Each row comes from the steps of one walk. Every step used is in the known rows, and no mark comes twice. Write the walk behind each row, first mark first.
Known rows
zomosu -> mori: [ -1  -3  -5   5   4   7  -5 -37   1   0  14   2   5   3   9 -11  -2   6
   0   2  -8  -9  -5   9  -9   3  -2  18]
nuti -> vazutuf -> fefa: [  6  -1   5   5   9   4   8  26  -3   2  -2   9 -12   4  10  -9   1  -3
   5 -10   3  -7 -19  15 -14  -2   6 -16]
budo -> nuti -> vazutuf -> fefa -> mori -> nuru: [ 12  -5   6   9   2   4   4  38  -1   4   3  -2   1   6  -2  10  -2  11
   1   0  -5 -18  -7   2  -4  -9   3 -31]
bona -> mori: [-10  -1  -6   1   5   4  -8 -20  12  -5   8   4   0  -1   6   0  -4  16
  -4   2  -8 -17 -16  19 -12  -5   2  15]
nuti -> budo -> vazutuf: [  7  -1  20  -2  10  10  -6  15  -3  -5   8   9  -2  -7   5   1   0  -6
  -3 -12 -24   6   9   0 -13   1   8   5]
nuti -> zuner -> nuru: [ 1 -4 -5  2 -8  8  9  2  0  8  6  0 -5  3 -6 -4 15 -6  3  8  4 -2  2 -2
 -9 -6  0 -4]
zomosu -> mori -> fefa -> vazutuf -> nuti: [  4  -2  17   8  -1   0   1  -9  12  -5   1  -2   1 -17   6   4   5 -11
   6   6  -4  -8  -4  12  -5  -2   5  -4]
bona -> mori -> nuru: [  1  -4  -8   3  -1   6  -4  18   9  -1   8  -2   4   8  -2  -1  -5  15
  -6   5 -11 -32  -5   6  -2  -2   0  -7]
nela -> fefa -> vazutuf -> nuti -> zuner: [  0  -1  -2   0   8   4   5   1   8 -10   6   5 -15  -8   3  14  16 -13
   4  10 -19   7  -9   7  -7  -2   0   2]
budo -> nuti -> vazutuf -> fefa -> nela -> zuner: [  6  -4  13   8   6   5   2 -25   3  -6  11   5 -15   9  -1  18  -1 -11
   4   4 -14   9 -11   6  -1  -5   4  -1]
zomosu -> mori -> fefa: [  5  -6   4   7   9   5  -8  -8  10  10  10  -1   6   5  10 -18  -4   2
  -1   1   8 -19  -5  11  -4  11   4   1]
budo -> vazutuf: [  2  -5  21  -1   5  11  -9   0   4  -1   8   7  -1  -8   2  10   4  -4
  -5  -3 -27   6   5   6 -11   9   5   5]
nuti -> budo -> vazutuf -> fefa: [  9  -1  17   2  15   7  -3  24   1   1   1   8  -8   2  10  -1   0  -3
   3 -13  -7   5  -5   5 -17  -2  10 -13]
budo -> vazutuf -> nuti -> zuner -> nela -> fefa -> mori -> zomosu: [ -5  -4  17   7  13  -1  -2 -12   4  -5   1   1  -4  10   0  20  17   0
   0   9  -1  -8   3   4   7   6  -4  -1]
nela -> zuner -> nuru: [  7  -4   9   5 -16   8   3 -23  -2   6   8  -4  -5   3 -12   2   8  -5
   1   8   3   0   5  -5  -6  -5   2   4]
zuner -> nuru -> zomosu -> mori -> fefa -> vazutuf -> nuti: [  3  -2  17   8  -6   0   8  -4  10  -2  -1  -6   2 -17   2   2  14 -11
   8  11   4 -17  -4  10  -3  -3   5 -11]
nela -> fefa -> vazutuf -> nuti: [  1  -1  19   4  -2   4   4 -14   9 -13  -3   0  -6 -18   1  17   8  -9
   4   6 -11  -2   0  10  -7  -7   5   0]
zuner -> nuru -> zomosu -> mori: [ -5  -3  -6   6  -4   7   7 -26  -2   4  11  -5   7   5   3 -15  18   7
   3  11   6 -27  -6   8  -5   3  -2   7]
vazutuf -> nuti -> budo: [  7   0   7   4   2   5   6  22   0 -15   3   3  -3  -6   6 -13  -1  -4
   0  -5   2   0   6  -1 -11  -6   9  12]
nuru -> zuner -> nela -> fefa: [ -8  -4  17  -1   5  12   4 -31  10  -8   4   6 -13  10  -2  -4  16   7
  -2   4  -6   0   8   5   2  -5   6   8]
nuru -> mori -> zomosu: [ -7   1   2   2   7  -1  -1  -6   5   1   0  -1   2  17  -2   7  17   7
  -2   6   8 -32  -3   7   0  28  -3  13]
fefa -> vazutuf: [  2   2  14   0  -1   3   1  -1   0   0  -2   8   5  -7  -4  20  14  -7
   0  -6 -25  -7  11  10 -13   0   3   2]
zomosu -> mori -> nuru: [  7  -5  -7   5  -2   8  -3   6   2   2  12  -4   9  11   1  -9  -4   9
  -4   5 -10 -26   3  -1   0   4  -3  -4]
nuru -> zuner -> nela -> fefa -> mori: [ -6  -3  13   3   4   6   2 -23   6  -2   4   2  -5   6  -4  12  19  10
   1   5 -11  11   0   8  -5 -16   5  -1]
zuner -> nela -> fefa -> vazutuf: [ -2   2  25  -1   3   4   0 -25   4  -2  -2   9  -1  -3  -4  16  16  -6
   2  -2 -20  -5  15   7  -8  -9   5  -5]
vazutuf -> nuti -> zuner -> nuru -> mori -> fefa: [  3  -1   3   1   2   2   2   6  18  15   6  -6  -5   1   0 -14  12  -2
   6  12  20 -18 -17   8  -6  10   8 -14]
nuti -> zuner: [ -1  -3 -13  -1   8   7   1  13   4  -3  11   9  -9   6   3   2  15  -4
  -3   6 -16   5  -5   5 -10   8  -2  11]
zomosu -> mori -> bona: [  3  -5  10  10   2   6  -9  11  -1  -4   6   3  12   9   3 -15   6  13
  -4  -3 -12 -20   5  10  -2   3  -8  12]
nela -> fefa -> vazutuf: [  1   2  18  -2   4   7   1 -16   1  -2  -3   6  -3  -7  -3  25  13  -6
   1  -5 -24  -8   9  10 -11  -6   4  -1]

Which walk is each row?
[  5  -5   1   3   2   5   0  19   5   2   8  -1   0  13  -7   7  10   8
  -3   9 -13 -10   5  -3   1  -9   1 -20]  nuti -> zuner -> nela -> fefa -> mori -> nuru
[  3   0  14   4  -7   4  -4  14   3   4   3  -3   4  10 -12  -8  19  11
   1   4  -4 -20  -2   4  -4   5  -3   2]  nela -> zuner -> nuru -> mori -> bona
[  9  -5   1   7   0   4   1  39   2   6   3  -3   4  12  -4   8   5  10
  -1   3  -7 -13   0   1  -5  -6   3 -26]  vazutuf -> fefa -> mori -> nuru
[  0   4   0  -3  -9   5   2 -31   7  11  10  -6  -7   4 -12  -1  17   3
   5  12   4  -9 -16   2 -11   4   5   4]  nela -> zuner -> nuru -> mori
[ -1  -5   8   9   1   6  -4  21  -2  -5   5   1  13  11   2 -15  18  15
  -4   3  -9 -31   3  11   0   8  -8  10]  nuru -> zomosu -> mori -> bona
[  2   0  15   6  -2   2  -1  15   6   5   1  -3   2  15  -9  -4  19   6
   4   4  -1 -17  -5   7  -3  -2  -2  -9]  vazutuf -> fefa -> nela -> zuner -> nuru -> mori -> bona
[  8   4  12   3   2   2   6  19  -1 -14   0   4  -1 -11   4  -3   3  -9
   3  -8  -6  -2   9   0 -12 -10   9   6]  fefa -> vazutuf -> nuti -> budo
[ 2 -6  4  6 -7 10 10 -6  1  6  6 -1 -7 -2 -5  4  7  0  3  9  8 -5  2 -3
 -9 -7  0 -6]  budo -> nuti -> zuner -> nuru
[  2  -4   8   7  -9   5   4 -31   7   8   9  -6  -4   7  -9   3   4  -8
   4  11   6  -5  -2   2  -1 -13   4  -7]  bona -> mori -> fefa -> nela -> zuner -> nuru
[ -3   2  23  -3   3   6   4 -25   5  -4  -2   9  -4  -2  -6  18  21  -5
   3  -3 -24  -5  13   8  -4  -9   5  -2]  nuru -> zuner -> nela -> fefa -> vazutuf
[  2  -4   7   5   5   3  -6 -31  12  -2  15   1  -8  12  -3  12   1  -9
  -1  10 -14   3  -8   8   3  -1   4   7]  bona -> mori -> fefa -> nela -> zuner
[ -4   4  -1  -3  -8   5   5 -18   9  12   6  -5  -2   3  -8  -6  18   6
   5   9  10 -15 -13   5 -14   3   5  -1]  zuner -> nuru -> mori
[  8   3  10   4   5   1   8  19   0 -10   2   1   1  -9   7 -10   7  -8
   6  -4   2 -15   3   3  -8  -6   9   1]  nuru -> zomosu -> mori -> fefa -> vazutuf -> nuti -> budo
[  7  -2  14   4   9   4  -2 -18   3  -6  12   5 -13  12  -1  16   3 -16
   3   1 -20  18  -3   1  -3  -5   6   2]  nuti -> budo -> vazutuf -> fefa -> nela -> zuner
[  4  -1  -3   1   2  10  17  33   1  -3   2  -1  -9  12  -5   7  19   8
   4  -3 -19 -11 -10   9   5  -5   3 -10]  nuti -> vazutuf -> fefa -> mori -> nuru -> zuner
[  2  -1   5   0   7   3  -6   8  17  13   6  -2   0   5   2 -12   9   4
   0   5  11 -21 -12  12  -8  18   9  -5]  nuru -> mori -> fefa
[  7   5  17  -1  -1   0  -1  -9   8  14   1   0   1  -5  -8  14  16 -11
   7   1 -10 -16  -2   9  -9   3   7 -13]  nela -> zuner -> nuru -> mori -> fefa -> vazutuf
[  4  -5   9   6 -13   7   7 -29   1   5   8  -4  -4   7 -12   7  10 -11
   3  10   1   4   6  -3  -2 -11   3  -2]  fefa -> nela -> zuner -> nuru
[ -6  -4   9   3  -2   7   5 -14  11  -3  11   7   1  17  -6 -19  18   7
   0   6  -9  -8  13   0  10  -1   3   3]  zomosu -> mori -> nuru -> zuner -> nela
[  6  -3  17  11   5   1  -2  48  -4   0  -4   5   5   9   0  -1  13  11
   1  -8  -9  -9  -4  13  -8  -8  -3 -13]  nuti -> vazutuf -> fefa -> mori -> bona
[ -2  -3   8   3   5   7  -2 -14   1   0   3   0  -4   1  -1  19  11  10
  -2   3 -11   8  -4   9 -12 -13   4   0]  nela -> fefa -> mori
[ -6  -3   2   2  -7   6  20  14   0  -1   0  -5  -6  -1  -7   5  40  -4
   4  18   4 -24  -3   5  -3   0   2 -10]  nela -> fefa -> vazutuf -> nuti -> zuner -> nuru -> zomosu
[ -6   1   0   4   2  -2   6  -8   7   2   0  -6  -3  13  -4   5  21   0
   4  13  17 -29  -7   3   3  19  -4   4]  vazutuf -> nuti -> zuner -> nuru -> mori -> zomosu
[ -1  -1  24   5  -3   3   4 -20  12 -12  -2   2  -5 -16   0  11  10  -9
   4   8  -9   0   4   8  -4  -9   6  -2]  zuner -> nela -> fefa -> vazutuf -> nuti
[ -4  -3  17   4   8   4  -3 -22   8  -3   7   3  -8  -3   0  14  15   2
   3   9 -14  19  -4   6  -6 -17   4  -8]  budo -> vazutuf -> nuti -> zuner -> nela -> fefa -> mori
[ -7  -3  14   7   9   1   2 -13   2  -4  -2   0  -1  19  -3  18  20   8
  -2   5   2 -15   8   6   8   7  -3   6]  nuru -> zuner -> nela -> fefa -> mori -> zomosu
[ -1   4   1  -1  -4   3   6 -31  10  11   9  -6  -9   9  -9   2  18  -2
   9  12   7  -6 -19   4 -10  -2   6  -8]  vazutuf -> fefa -> nela -> zuner -> nuru -> mori
[  6  -4  13   8   4   9   9   5  -6  -6   4   9  -9 -12   6   1 -10   2
   1  -7  -4 -17 -13  12  -8  -1   3  -2]  budo -> nuti -> vazutuf
[  1  -3  -8  -1   0  14  11   6   4  -5   9  -3  -3  13  -3  -1  14  10
   0   1 -21 -17  -2   5   8   4  -1   9]  zomosu -> mori -> nuru -> zuner
[  2  -1  14   8  15  -2  -2  16  -4   0  -4   1   2  15   4  17  10   3
   1  -5   3 -13   3   5  -2   8  -1  -5]  nuti -> budo -> vazutuf -> fefa -> mori -> zomosu
[ -2  -6   0   3  -3   6  11  37  -1  -1   3  -6   4  11  -7   7  31  13
  -5  15  -5 -33   0   5   0   7   3 -14]  nela -> fefa -> mori -> nuru -> zomosu
[ -5  -3  -5   7  -3   6   8 -39  -1   2  14  -6   4   9   1  -8  18   0
   5  14   1 -20  -7   7   0  -1  -2   7]  fefa -> nela -> zuner -> nuru -> zomosu -> mori
[  5  -4  14   5   7   5  -4 -26   6  -4  13   4 -12  11  -2  20   5 -15
   2   5 -22  18  -5   4  -2  -2   4   1]  budo -> vazutuf -> fefa -> nela -> zuner
[  7   1  15   3   0   1   1 -13   2  11   4  -1   6  -4  -3   9  16 -10
   7   2 -10 -23   2   9  -5   1   3 -10]  nela -> zuner -> nuru -> zomosu -> mori -> fefa -> vazutuf
